Each row comes from the steps of one walk. Every step used is in the known rows, and no mark comes twice. Write the walk behind each row, first mark first.
(in the rows, 128 means zero)
Known rows:
vono/vite/videpe/kisos: [127 135 148 157 103 168 139 139 125 136 170 119 122 167 134  98 149  90
 106 152 139 107 125 155 107 144 141 124  62 185 172 108 164 140 121  89
 164 137  78 130  72]
gasi/zavav/vite/vudokov/daral: [165 162 164 180 148 188 168 139 165 101 151  97  49 129  97 149  79 107
 144 173 140 120 154 149 154 160 132 173 160 180 167 176 129 129 197  87
 147 130 134 115  84]
redi/vudokov: [135 114 128 139 129 120 104 131 169 109 141 139 140 113 135 106 137 163
 112 141 124 118 150 135 153 149  99 128 145 128 168 146 137 122  83 113
 139 144 133  99 145]
gasi/zibizu/kisos/vudokov: [139 202 106 145 138 122  90 156 146 136 128 138 116 104 114 124 157 184
 125  94 122 102 183 133 142 145 150  98 146 158 129 157  88 128 174 150
 141 126  92 198 120]
videpe/kisos: [135 137 124 150 123 116 134 124 118 105 136 139 130 153 115 103 143 137
 129 146 134 120 125 179 117 138 130 158  89 152 151  97 131 151  98  89
 151 153 113 121 137]
vono/vite/vudokov/daral: [129 135 194 124 124 130 156 129 139 145 155 107  60 144 123 152  95  87
 127 182 127  90 169 157 152 155 123 118 153 173 153 152 123 120 178  85
 141  98 120 112  59]
redi/vudokov/kisos/videpe: [112 150 119 176 154 140  79 162 163 150 153 128 130 123 144 112 121 125
 121 103 132 105 186 142 113 174  74 107 106 161 134 154 140 137 177  99
 152 134  77 154 123]
kisos/videpe: [113 118 113 150 120 133 100 172 139 136 136 108 136 124 137 119 134 140
 123 100 142 113 149 126 125 141 105 110  98 161 126 130 132 126 179 126
 128 120  78 166 115]
baten/vite/videpe/kisos: [134 160 141 175 119 164 137 161 107 108 159 139 104 184 136 102 166 134
 108 157 166 122 145 160 131 168 149 139  28 171 173 104 144 141 125  97
 143 153  98 130 103]
gasi/zavav: [132 143 106 147 151 170 117 119 138 110 151 126 108 108  99 100  77 147
 163 144 112 138 122 109 125  88 126 148 140 158 141 143 146 125 156 155
 149 130 123 116 112]
vono/vite/zavav/gasi: [127 163 174 124 128 147 101 135 120 147 150 147 156 132 130 177 107  55
  76  97 108 121  99 103  92 122 127 122 149 210 171 176 208 167 153 159
 136 122 110 167 144]
baten/vite/zavav/gasi/zibizu: [133 214 147 144 149 179  99 180 117 157 183 171  90 117 134 180 140 117
 108  83 128 110 136 111 144  91 152 120 109 209 142 150 159 178 159 169
  90 130 130 158 142]
redi/vudokov/noze: [139  99 126 123 159 133 101 120 205 155 162 118 112 113 153  97 140 141
 133 116 118 119 195 156 139 180 122 123 142 140 168 156 124 131  87  94
 124 116 100  94 116]
vono/vite/videpe/kisos/vudokov: [143 163 133 161 119 131 117 161 137 127 172 118 108 149 119  88 156 123
  88 131 138 113 134 143 102 172 123 114  77 179 179 140 149 136 164 106
 181 143  41 149 114]
zavav/vite/videpe/kisos/vudokov/redi: [161 194  81 163 133 160 147 173 162 126 172  99  87 165 111 115 132 149
 128 100 128 137 137 141  94 208 146 166 105 206 196 149 146 147 207 118
 180 153  52 129 115]
videpe/kisos/vudokov/vite/zavav: [173 204 140 141 142 126 101 146 125 106 127 114  68 163 142 174 185 104
 100 110 144 156 144 160  79 194 123  97 139 166 188 158 151 187 147 102
 190 167 104 167 167]
vudokov/kisos/videpe: [106 160 118 167 153 141  94 161 135 159 145 123 125 134 142 131 114  99
 131  93 134 116 171 136  97 164  91 106  93 160 109 145 132 141 202 104
 140 121  77 171 120]
zibizu/kisos/vudokov: [138 178 111 142 136  93  96 146 144 116  97 137 148 121 113 118 145 174
 110 108 131 117 177 136 128 179 138 106 147 141 146 163 100 119 169 140
 164 128  94 202 132]
noze/vudokov/vite/zavav/gasi: [143 197 145 121 139 159 107 144 114 100 136  98 108 138 138 184 125  93
 114 104 130 143 112 119  71 180 131 121 173 187 185 189 180 201 161 145
 155 152 146 184 170]
baten/vite/vudokov/kisos: [112 196 179 177 178 117 129 153 125 137 169 158  69 191 150 171 129 105
 138 159 136 121 203 167 115 171 130 114  76 124 137 136 124 135 208 110
 132 116 124 131 113]
noze/seref: [119 157 145 119  90 138 131 147 120 128 167 106  87 103 122 130 149 138
 136 127  98  98 141 144 147 127 137 140 138  88 139 162 106 119 115 163
  87 119 160 141 136]
vono/vite/vudokov: [113 112 185 129 116 103 137 139 134 138 175 123 105 173 141 171 127 100
 116 172 107  95 163 160 125 122 142  99 116 140 167 133 144 119 193 127
 126  95 107 124  69]
videpe/kisos/vudokov/noze/seref: [137 170 137 131 117 125 115 152 156 148 191  90  63 108 125  98 166 145
 136 106  97  94 185 179 123 183 146 146 116 107 161 175  92 138 119 128
 109 114  98 147 139]
videpe/kisos/vudokov: [148 166 117 159 135  89 116 151 137 105 142 129 113 141 110  92 154 161
 112 121 136 119 139 163 107 170 117 135  98 150 162 131 126 145 145 106
 175 154  70 143 161]
vite/vono: [135 143 121 117 123 114 117 113 142 127 128 148 123 145 136 183 127 140
 135 147 150 135 120 121 102 116 110 119 134 138 118  82 128 137  90 122
  93 115  95 155 139]
gasi/zibizu: [131 163 117 130 135 167 116 153 135 162 171 143  84 106 127 134 140 141
 150  99 117 102 140 130 152  78 146 109 121 157  99 114 113 143 144 141
  95 123 129 129 104]
zibizu/kisos: [121 146 121 130 119 123 113 112 125 122  78 139 170 128 126 131 134 158
 126 136 123 118 175 144 144 151 156 120 150 139 132 138 107 119 128 133
 138 119 145 193 108]
daral/vudokov: [153  98 112 105  97 170 114 136 152 119 132 149 123 125 128 120 136 121
 154 130 121 131 134  82 174 112 136 170 116 129 151 121 137 134  93 168
 120 115 173 123 113]
vono/vite: [113 115 155 112 115 128 120 104 111 185 155 134 138 133 129 117 112  79
 102 135  82 108 147 136 136 120 130  97 133 140 137 127 145 123 148 145
 130  94 113 120  81]
baten/vite/zavav: [146 182 169 149 137 133 122 159 100 129 135 166  97 156 149 170 167 117
  83 142 144 142 167 116 143 151 145 122 112 150 172 148 151 150 126 122
 120 126 140 151 162]
zibizu/kisos/vudokov/redi: [131 184  76 118 133 109 118 148 153 139 119 122 121 140 117 132 117 186
 146 110 109 123 175 123 110 190 149 130 163 183 162 159 108 125 203 148
 173 125  78 161 105]
redi/vudokov/vite/baten: [139 145 123 155 139 129  88 125 200 105 170 120 114 130 126 166 154 125
 143 176 133 140 156 154  88 182 107 130 153 147 165 122 144 148 142 122
 154 155 126 140 155]
zavav/vite/videpe/kisos: [163 155 126 198 117 198 156 153 139 100 153 112 116 165 122 114 158  96
 108 135 153 136 112 163 114 167 147 165  57 182 181 123 161 154 127  80
 154 166  93 141 113]
zibizu/gasi/zavav: [140 147 109 169 161 173 132 113 160  98 149 134 110  92 110  73  69 185
 150 147 105 136 156  97 129  86 116 147 167 151 145 142 161 125 153 161
 152 109 116 140 106]
gasi/zavav/vite/vudokov: [154 146 144 199 147 173 151 156 169  84 169 108  87 160 108 163 111 125
 141 161 123 134 146 158 128 126 154 163 121 148 182 162 151 132 213 134
 127 135 125 134 105]
gasi/zavav/vite: [166 155 107 199 157 210 137 125 155 117 147 121 122 113  89 110  86 103
 133 113 102 152 128 127 137 128 146 179 138 154 157 163 150 140 172 151
 136 142 136 128 117]

Write each row's walk:
[173 174 105 189 153 177 130 105 184 106 147 149 116 124 113 142  91 145
 129 139 125 157 137 118 115 111 117 159 158 156 139 109 159 148 125 143
 101 118  94 170 126] => zibizu/gasi/zavav/vite/vono
[117 171 107 168 145 148 108 164 140 134 158 101 107 126 148 113 114 126
 144 105 132 108 176 129  88 195  95 114 113 149 118 161 118 152 205  92
 143 115  85 184 120] => noze/vudokov/kisos/videpe
[158 179 147 122 139 151 114 131 110 123 123 118  78 154 153 194 164  82
 112 115 143 160 137 139  90 164 130  94 156 155 168 155 158 175 134 118
 161 149 141 156 147] => vudokov/vite/zavav
[169 167 107 175 144 176 124 112 164 122 145 139 112 132 103 161  98 120
 133 138 131 153 115 126 114 115 122 160 140 159 139 109 147 148 125 139
 100 132  98 155 135] => gasi/zavav/vite/vono
[139 124 136  97  93 172 117 143 171 148 184 108  69 102 137 112 158 115
 164 111  89 101 185 128 172 141 159 160 133  95 151 169  98 132  92 166
  73  89 159 133 110] => daral/vudokov/noze/seref
[142 207 140 133 152 189  79 162 145 143 178 140  90 107 139 182 146 118
 125  77 122 117 128 130 125 111 127  98 155 213 151 164 164 185 139 156
 123 155 137 151 138] => redi/vudokov/vite/zavav/gasi/zibizu
[167 158 105 231 150 190 136 135 227  87 180 143 128  97  90 129  99 129
 133 167 110 148 143 110 105 134 129 204 159 168 160 141 172 138 178 140
 129 130 101 180 149] => zibizu/gasi/zavav/vite/baten
[159 146 123 207 129 160 133 144 201 106 168 141 139 121 100 168 138  85
 116 158 124 143 125 130 100 162 140 193 136 153 151 130 148 139 157 115
 107 141 107 171 162] => zavav/vite/baten
[147 205 146 128 151 141  84 154 127 120 126 116 113 142 130 193 131  88
  92  74 132 149 108 120  73 173 119 109 158 196 183 192 186 187 175 158
 166 158 114 182 180] => kisos/vudokov/vite/zavav/gasi
[128 210 129 136 133 168  91 145 133 129 119 162 148 107 126 179 139 140
 121  95 122 101 155 121 135 109 168 117 154 208 137 161 138 157 143 156
 114 127 135 222 115] => vite/zavav/gasi/zibizu/kisos
[166 181 117 193 128 159 130 177 155  99 158 113 102 151 112  97 166 130
  90 110 155 130 123 150 107 196 132 147  73 172 184 150 145 147 160  94
 177 168  56 159 139] => zavav/vite/videpe/kisos/vudokov
[135 149 121 147 137 138 103 125 171 114 159 113 103 139 125 184 147 106
 149 166 134 145 141 149  68 170 120 128 149 143 143 113 137 153 167 128
 144 145 125 160 142] => vudokov/vite/baten
[138 155 129 131 124 205 123 148 124 129 141  80  78 163 158 148 151  93
 132 124 165 150 123 132  96 172 137  81 100 160 153 141 149 144 166 128
 166 148 118 145  76] => vudokov/vite/videpe
[110 154 106 153 121 151  81 178 136 146 126 135 143 108 135 132 145 166
 135  91 129  87 190 139 155 127 137  99 116 193 115 132 105 130 184 142
 110 114  93 222  77] => gasi/zibizu/kisos/videpe
[143 159 110 164 145 170 162 156 173 117 179 100  70 170 114 167  89 146
 173 149 105 137 156 145 106 149 161 175 141 192 194 153 146 132 240 147
 141 130 109 104  81] => gasi/zavav/vite/vudokov/redi
[131 219 128 126 140 175  81 140 122 138 114 142 123 123 130 191 146 130
 132  89 122 114 166 138 126 136 168  96 163 207 139 159 132 175 159 163
 135 135 150 222 103] => vudokov/vite/zavav/gasi/zibizu/kisos
[141 184  82 135 127 138 138 171 155 123 166 104  83 165 120 111 131 166
 141 117 135 128 137 129  87 190 140 151 107 204 184 139 137 137 193 117
 184 146  50 123 106] => vite/videpe/kisos/vudokov/redi
[144 170 113 157 144 117  91 140 186 110 163 115  95 133 114 170 155 121
 136 152 140 140 148 146  61 191 117 122 147 146 149 128 131 151 194 133
 162 152  93 177 163] => kisos/vudokov/vite/baten
[160 156 107 218 141 186 124 138 212  93 184 141 127 109  81 149 104 107
 136 165 116 151 118 119  96 138 135 205 141 170 161 142 163 136 180 136
 122 142 109 164 152] => gasi/zavav/vite/baten
[132 173  97 127 118 140 135 158 143 151 180 111  88 164 123 105 125 142
 129 121 112 114 148 136  82 186 142 136 105 210 190 135 146 138 202 125
 187 132  38 118  83] => vono/vite/videpe/kisos/vudokov/redi
[136 172 155 132 135 150 109 150 129 116 135 137 145 130 127 188 114  87
  90  93 138 133  90  95  90 127 122 145 143 201 173 179 200 172 139 147
 133 144 122 172 178] => vite/zavav/gasi
[ 98 147 157 172 145 127 102 170 140 164 174 123 107 165 150 153 115  85
 125 121 124  94 192 157  99 156  98  91  84 165 132 143 146 133 241 108
 141 104  60 168  80] => vono/vite/vudokov/kisos/videpe
[152 147 119 149 154 148 114 155 191 147 171  92  80 146 139  90 161 130
 123 101 147 122 176 160  91 203 142 127  79 170 171 153 125 144 143  78
 158 128  33 139 109] => vite/videpe/kisos/vudokov/noze
[151 134 146 128 137 148 128 121 168 122 128 117  85  96 121 102 105 133
 125 154 140 108 159 136 177 177  88 143 176 162 151 162 117 122  98  68
 160 136 139  93 113] => redi/vudokov/daral
[132 114 159 130 153 125 134 139 185 143 170 100  77 159 158 157 141 123
 150 145 134 114 192 167 108 161 158 123 115 134 157 148 118 130 162  92
 108  99  90 120  88] => vite/vudokov/noze
[114 135 179 114 104 130 129 144 157 172 214  85  57 128 146 149 153 105
 143 140  77  80 205 179 140 147 160 113 132 105 163 174 105 119 152 143
  75  80 120 133  79] => vono/vite/vudokov/noze/seref
[117 120 147 145 112 119 112 125 176 146 187 150 149 125 113 149 124  83
 110 182 104 107 139 126  94 128 128 143 140 160 142 113 156 125 158 130
 121 102  90 154 121] => vono/vite/baten
[173 160 106 223 163 210 149 120 175 108 151 128 120 102  98  81  83 135
 124 121  93 154 152 116 141 125 135 176 165 151 156 161 167 142 168 154
 138 129 129 147 114] => zibizu/gasi/zavav/vite
[148 214 148 139 148 142  90 152 120 109 136 116 114 153 125 181 142  91
  93  85 138 142 106 145  65 177 122 121 134 210 193 174 192 201 159 140
 178 172 105 181 179] => videpe/kisos/vudokov/vite/zavav/gasi
[120 178 124 127 144 178 100 162 134 156 172 144 111 100 118 151 117 125
 138  78 112 102 109 118 135  76 141 124 124 194 110 140 144 160 160 170
  93 131 128 149 117] => zavav/gasi/zibizu
[138 202 140 133 140 183 104 171 133 144 175 153  96 104 131 176 135 110
 119  76 125 111 108 107 125  79 142 122 138 211 134 158 165 174 149 157
  99 134 123 165 140] => vite/zavav/gasi/zibizu
[168 228 132 133 145 151  87 153 126 126 125 125  66 138 145 192 183 124
 113  93 138 141 174 140 103 171 143  69 170 176 165 170 127 179 163 132
 168 146 119 201 140] => gasi/zibizu/kisos/vudokov/vite/zavav
[148 152 130 118 123 153 164 127 136 104 136  81  61  99 121 107  94 143
 156 166 139 102 153 118 140 198 120 151 189 147 138 169  86 141 135  65
 147 111 147 135 116] => noze/vudokov/daral
[166 157 117 161 133 150 128 124 158 129 131 143 128 146 124 181 132 107
 115 127 142 150 118 141 110 139 129 141 136 138 127 100 138 149 109 120
  84 129 103 159 150] => zavav/vite/vono
[126 214  76 116 140 135 101 163 155 157 140 129 115 126 112 145 108 180
 152  76 104 109 164 119 109 163 155 127 165 218 157 166 118 140 223 175
 155 126  78 173 102] => zavav/gasi/zibizu/kisos/vudokov/redi
[119 196 143 127 126 164  86 138 126 164 128 165 156 111 124 172 132 116
 110  99  98  93 171 126 141 106 167 100 159 214 138 157 145 155 151 166
 115 109 129 218  91] => vono/vite/zavav/gasi/zibizu/kisos
[153 171 140 133 142 129 133 142 146 132 129 105  64 102 105 109 106 127
 122 130 146 117 154 127 147 188 105 136 168 162 132 173  98 125 163  87
 171 128 104 134 130] => kisos/vudokov/daral
[163 165 116 208 127 222 150 153 147  92 171 108 105 156 106  93 134 108
 122 140 151 141 109 148 112 150 147 181  62 191 185 131 168 151 139  97
 163 170  90 134 103] => gasi/zavav/vite/videpe/kisos
[140 176  80 129 133 106 132 158 146 126 157 117  93 158 114 114 124 178
 149 113 111 125 147 144  91 183 133 152 124 188 176 129 123 143 188 125
 177 146  60 115 128] => videpe/kisos/vudokov/redi
[150 141 117 139 160 113 109 138 181 156 163 110  91 136 132  85 154 144
 128 103 126 120 185 174  99 197 139 135 106 149 160 147 111 148 133  85
 150 126  48 131 129] => videpe/kisos/vudokov/noze
[148 230 134 130 157 180  82 175 136 147 173 131  71 115 131 187 147 112
 118  60 126 119 124 119 108 116 138  95 142 213 145 168 157 189 188 168
 133 147 108 174 149] => kisos/vudokov/vite/zavav/gasi/zibizu
[153 172 153 148 125 155 140 143 141 144 154 100  63 128 108  88 115  99
 103 141 146  98 154 146 135 196 111 132 125 200 165 157 126 132 158  65
 194 132  69 137  85] => vono/vite/videpe/kisos/vudokov/daral
[147 178 117 139 154 114  95 132 116 122 124  94  79 164 122 116 161 137
 129 109 131 144 157 193  94 206 121  87 121 141 157 129 113 175 172 123
 200 172 109 144 135] => videpe/kisos/vudokov/vite
[156  91 112 100 133 175 109 121 199 165 150 125  99 124 148 108 137 108
 161 110 117 128 181 113 155 149 155 156 121 133 147 134 120 143  98 138
 105  90 130 114  93] => daral/vudokov/noze
[126 157 145 158 126 189 134 171 115 134 154 128  96 167 154 119 154 127
 102 146 172 133 154 111 153 159 152 108  53 155 160 137 144 116 158 134
 120 126 117 140  89] => baten/vite/videpe
[142 168 111 130 166 135  88 144 191 178 145 122  96 107 139 107 150 156
 140  82 117 107 220 158 132 178 164 100 142 157 134 168  84 136 161 121
 123 100  70 179  97] => gasi/zibizu/kisos/vudokov/noze
[106 154 143 179 153 128 107 178 147 138 162 116 101 162 148 162 123 109
 140 118 145 103 183 149  95 163  96 106  85 160 129 147 136 133 231 100
 138 118  70 168 107] => vite/vudokov/kisos/videpe
